Each row was made from one small tree. The marks that hang from a mark follow it in brackets, in the order of their numbers. Every link used is in the known rows. Write each row's tree.
Known rows
z252[z406[z826]]: [-0.49  1.43 -1.64  1.30 -1.20  0.13  1.19  2.20 -1.58  0.12 -0.10 -0.65
 -1.64 -5.58 -0.22 -1.78  0.44 -0.37  1.91  1.66]
z406[z252 z826[z796[z608]]]: [-3.83 -1.60  0.31 -0.07 -0.27 -1.03 -1.13  4.16 -2.68 -3.57 -0.35 -0.06
 -0.13  1.70  1.94 -0.34  0.48 -3.78 -0.21  1.29]
z252[z406]: [ 1.84  2.20 -0.65  1.58 -1.14  1.19  2.18  3.92 -0.32 -0.60  0.42 -0.30
 -2.81 -6.00 -1.84 -2.78 -0.04 -0.30  1.62  0.85]
z644[z796]: [ 1.90  1.41 -2.23  0.28  3.52  0.84  0.93  4.03 -1.64  0.32 -0.80 -0.47
 -2.16 -4.19 -0.80 -1.28  0.19 -1.45  1.16  2.55]
z644[z796[z19 z826]]: [ 3.95  0.37  0.48  0.35  3.43  0.60  3.30  0.86 -2.47  0.53  0.47  1.85
 -1.60 -0.25 -0.71 -1.01  1.90  0.91  2.17  2.09]
z406[z252 z826[z796]]: [-3.61 -1.92 -2.82  0.18 -2.55 -1.14 -0.94  3.16 -2.94 -2.84 -0.57  0.87
 -0.56 -0.65  0.91 -1.22  0.51 -4.09 -0.26  1.10]
z252[z406[z826[z796[z19 z608]]]]: [ 2.13 -0.86  2.23  0.80  1.12 -0.38  2.55  3.29 -1.41 -2.79  0.73  1.10
  1.25 -1.43  0.78  0.49  0.33 -1.00  1.47  1.93]
z608[z796[z19 z252 z826[z406]]]: [ 2.92  4.77 -2.16  1.52 -0.60 -0.58 -1.45 -1.29  0.64 -1.14  0.97 -0.85
  0.39  0.38  0.07  1.20 -2.13 -1.37  1.44  1.17]
z826[z406[z252] z796]: [-2.61  0.96 -3.70  0.23 -3.51 -1.18 -0.88  4.53 -1.54 -3.10  0.66  0.48
 -0.33 -0.49 -0.91 -0.91 -1.09 -4.42 -0.44  0.91]
z644[z796[z252]]: [ 2.27  2.01 -2.20  0.13  4.64 -0.07 -1.20  3.55 -0.18  0.48 -0.30 -3.44
 -2.10 -3.59  0.77 -1.52 -0.66 -1.41  1.74  2.00]
z608[z796[z19]]: [ 4.54  2.21 -2.10  2.40  0.13  2.21  0.61  1.13 -0.31 -2.42 -1.38  2.48
 -1.20 -2.97 -0.88  1.81 -1.20 -2.08  0.57  2.01]
z406[z252]: [-1.77  0.29 -1.76  0.77 -1.57  1.19  0.01  3.16 -1.57 -1.51 -0.22  0.33
 -3.51 -0.89 -0.35 -1.28  1.00 -1.80  0.17  0.09]
z19[z796[z252 z608 z826]]: [ 2.26  2.11  2.84 -0.28  5.02 -1.41 -0.33  0.34  0.72  1.17  1.74 -3.75
 -1.77  0.55 -0.30 -1.48 -0.05 -0.91  1.40 -0.45]
z19[z796[z826]]: [ 2.24  1.23 -0.51  0.38  1.55 -0.54  1.98 -0.37 -0.81  1.65  0.94  0.46
 -2.36 -2.47 -2.67 -2.29  0.78 -1.24  1.21 -0.09]
z755[z796[z252 z826]]: [ 0.95  1.78 -0.62  0.73  0.25 -1.40 -1.02  1.14  2.49 -0.04  0.07 -3.91
 -1.08 -3.02  0.43 -3.90 -1.28 -1.00  2.53 -0.28]
z755[z796[z252]]: [ 1.24  1.93 -2.77  0.77  1.30 -0.58 -2.03  2.55  3.08 -0.40 -0.80 -4.17
 -0.66 -5.38  0.95 -2.16 -2.64 -2.20  1.73  0.32]
z796[z19 z608 z826]: [ 3.11  1.63  4.20  0.83  1.89  1.19  3.37  0.34 -0.39 -1.00  0.79  1.23
 -2.06  2.88 -0.02 -0.62  1.43  1.24  1.40  1.34]
z406[z252 z826[z796[z19 z608]]]: [-1.35 -2.53  1.06  0.10  0.70 -0.37  0.44  2.57 -2.86 -3.90 -0.02  1.69
  0.49  3.29  2.21  1.78  1.37 -2.47 -0.24  1.22]
z826[z406]: [-0.23  4.34 -3.86  0.72 -1.18 -0.01 -0.08  2.01  0.25 -0.21 -0.21 -0.46
 -1.48 -2.90 -1.12 -0.80 -1.46 -1.73  0.42  2.25]
z644[z796[z826]]: [ 1.44  1.43 -0.06 -0.03  2.19  0.01  1.86  2.46 -2.24  0.96  0.06  0.02
 -2.26 -1.90 -1.11 -2.97  1.39 -0.41  2.16  2.00]
z826[z796[z252]]: [ 2.13  1.49 -1.62  0.68 -0.58 -0.99 -0.97  4.00  1.22 -2.32  0.18 -2.60
 -1.39 -2.96  0.07 -2.83 -2.15 -3.11  0.68  1.11]
z608[z796]: [ 2.00  3.31 -2.69  2.02 -0.73  1.51 -0.87  2.65 -0.09 -2.11 -1.66  0.50
 -1.71 -4.76 -1.18 -0.15 -1.87 -3.46  0.49  2.01]
z252[z406[z826[z796[z19]]]]: [ 2.22 -1.25 -0.89  1.29 -1.27 -0.34  2.66  2.37 -1.92 -2.32  0.59  1.99
  0.59 -4.03 -0.33 -0.50  0.31 -1.02  1.47  1.75]

Write each row's tree
[-1.45  1.63  2.12  0.12  0.04 -0.18  1.15  0.57 -1.82 -1.56  1.97  1.02
 -0.95  5.95  0.40  1.16  1.60  0.24  0.59  0.63] | z796[z19 z608 z826[z406[z252]]]
[ 4.58  2.00 -0.10  1.59  0.84  0.91  1.81  2.07  0.94 -0.68  1.39 -1.82
 -2.29 -3.85  0.10 -0.74 -0.25  1.29  2.00  0.23] | z796[z19 z252[z406]]
[ 4.98  2.59  1.07  2.42 -0.71  0.49  0.50  0.58  0.15 -1.87  1.47 -0.71
 -1.10 -2.61 -0.59 -0.69 -0.41  0.19  3.06 -0.22] | z608[z796[z19 z252[z406] z826]]
[ 5.00  2.78 -2.00  1.97  1.22  1.37 -1.50  0.82  1.07 -2.26 -0.82 -0.56
 -1.08 -2.43  0.67  1.59 -2.17 -1.89  0.76  1.16] | z608[z796[z19 z252]]
[-1.02  3.44  0.52 -0.01  0.70 -1.54 -0.12  1.62  1.61 -0.48  0.46 -2.11
  1.04 -0.61 -0.20 -1.38 -1.59 -1.55  1.75  1.40] | z755[z796[z608 z826[z406]]]
[ 2.90  2.13  0.58 -0.25  6.21 -0.54 -1.37  1.91  1.47  0.74  0.61 -3.86
 -1.53 -1.55  0.29  0.22 -1.19 -1.80  0.63 -0.11] | z19[z796[z252 z608]]
[ 1.84  1.29  2.07  0.78  3.09 -0.13  0.40  1.25  0.14 -0.74  0.78 -2.86
 -0.43 -0.90  2.63  1.23  0.40  1.09  2.09  1.18] | z796[z19 z252[z406[z826]] z608]
[-0.11 -0.01  1.57  0.45  0.07 -0.97  1.29  4.86 -1.36 -2.68  0.31 -0.71
  0.64 -3.38  0.34 -1.50 -0.48 -2.33  1.43  1.81] | z252[z406[z826[z796[z608]]]]
[-4.01  1.38  0.48 -0.36 -0.53 -1.61 -1.11  2.45 -0.02 -1.48  1.04 -1.56
  0.52  1.85  0.61 -0.91 -0.26 -2.21  1.38 -0.23] | z755[z796[z608 z826[z406[z252]]]]
[ 4.14  1.83  1.98  1.38 -0.17  0.18  2.57  0.58  0.29 -0.25  2.42 -1.29
 -2.44 -1.42 -0.53 -2.34  0.79  2.23  2.84 -0.49] | z796[z19 z252[z406] z826]
[-0.95  3.09 -2.79  0.45 -1.57 -1.68  0.11  0.89  1.16  0.22  0.23 -1.24
  0.43 -3.19 -1.12 -2.42 -1.77 -1.57  1.89  1.19] | z755[z796[z826[z406]]]
[ 1.78  2.92  1.33  1.26 -1.34 -0.52  1.10  2.08  0.38  0.01  2.07 -3.19
 -3.12 -3.07 -0.91 -4.39  0.35  0.96  3.13 -0.52] | z796[z252[z406] z826]
[ 3.42  1.93  1.72  0.21  5.29 -0.51 -0.23  3.17  1.13  0.63  2.04 -3.81
 -1.42 -4.24 -0.49 -0.49 -0.95 -1.03  1.67 -0.82] | z19[z796[z252[z406] z608]]
[ 0.67  3.18 -2.33 -0.08  1.15 -1.71  0.83 -0.71 -0.66  2.02  1.66  0.06
 -0.53 -1.76 -2.81 -1.19 -0.48 -1.57  0.86  0.57] | z19[z796[z826[z406]]]
[ 0.87  3.96 -2.61 -0.25  1.96 -2.73 -1.26 -1.10  0.68  2.34  2.13 -3.02
 -0.57 -1.29 -1.31 -1.31 -1.13 -1.39  1.29 -0.20] | z19[z796[z252 z826[z406]]]
[ 3.23  0.67  1.14  0.82  3.70  0.97  1.49  2.36  1.89 -1.62 -0.85 -0.11
  0.22 -1.95  0.93  1.05 -1.04 -0.99  1.07  1.40] | z755[z796[z19 z608]]
[-0.05  3.16 -1.94 -0.29  1.49 -1.05  0.91  1.85 -2.06  1.45  0.74 -0.55
 -0.64 -1.31 -1.12 -1.78  0.12 -0.88  1.99  2.79] | z644[z796[z826[z406]]]
[ 5.01  0.62  3.30  0.87  1.97 -0.26  1.51  4.55  1.22 -3.50  1.77 -1.99
 -0.14 -1.50  0.74 -0.52 -1.00 -0.70  1.51  0.59] | z826[z796[z19 z252[z406] z608]]
[-4.11  1.13 -3.03  0.18 -2.82 -1.68 -0.93  1.78 -0.58 -0.81  0.81 -0.79
  0.10 -0.59 -0.48 -1.84 -0.43 -2.42  1.41 -0.46] | z755[z796[z826[z406[z252]]]]
[ 2.13  2.45  1.77 -0.61  4.74 -0.46  2.19  1.39 -1.86  0.30  1.40  0.53
  0.50  2.95  0.12  1.13  0.84  0.55  1.68  3.03] | z644[z796[z19 z608 z826[z406]]]
[ 4.17  0.87  0.60  0.25  4.23 -0.16  1.42  0.60 -1.13  0.79  1.08 -1.37
 -1.57  0.41  0.63 -1.18  1.11  0.96  2.54  1.39] | z644[z796[z19 z252 z826]]
[ 0.54  1.42  2.42  0.58  1.29 -0.52  0.90  2.28  1.39 -0.84 -0.27 -1.63
 -0.60 -1.08 -0.04 -2.78 -0.45 -1.12  2.11  0.65] | z755[z796[z608 z826]]
[-0.50  0.03  0.14 -0.05 -0.10 -0.58  0.35  3.93 -1.50 -3.88  1.24  1.48
  0.87  3.45  0.63  2.11 -0.47 -3.00 -0.81  1.30] | z826[z406[z252] z796[z19 z608]]
[-2.64  1.07 -0.64 -0.46 -0.88 -1.10 -1.23  5.27 -1.33 -3.70  0.78 -0.47
  0.17  1.95  0.14  0.01 -1.03 -4.13 -0.81  1.08] | z826[z406[z252] z796[z608]]
[ 4.22  1.02  2.00  1.01  3.96  0.32  0.38  3.43  2.85 -1.59  0.91 -3.46
  0.45 -3.83  1.49  0.24 -1.38  0.20  2.64 -0.20] | z755[z796[z19 z252[z406] z608]]
[ 3.55  2.00  0.84  1.18  0.44  0.05  1.42 -0.80  0.68 -0.18  1.10 -1.21
 -2.63  1.16  0.33 -1.72  0.64  1.24  2.14  0.29] | z796[z19 z252 z826]
[-2.32  1.48  0.75 -0.90  2.04 -1.58 -0.34  0.80 -2.03  0.46  2.31 -0.28
 -0.64  3.12 -1.24  0.45  0.78 -1.99  0.58 -0.83] | z19[z796[z608 z826[z406[z252]]]]
[ 0.78  4.26  0.67 -0.67  4.39 -2.50 -1.47 -0.33  1.22  1.71  2.32 -3.85
 -0.29  1.23 -0.26 -0.13 -1.16 -1.17  1.23  0.14] | z19[z796[z252 z608 z826[z406]]]
[ 4.08  2.43  0.13  2.15 -1.11  1.38  1.49 -0.53 -0.72 -2.03 -0.38  2.56
 -1.27 -0.74 -1.30  0.17 -0.10 -0.85  1.45  1.27] | z608[z796[z19 z826]]
[ 2.06  0.06  1.02  0.26  3.03 -1.38 -0.52  1.44  0.28 -2.45 -0.02 -1.82
  1.12  1.62  3.04  0.99 -0.78 -1.77  0.66  2.14] | z406[z826[z796[z19 z252 z608]]]
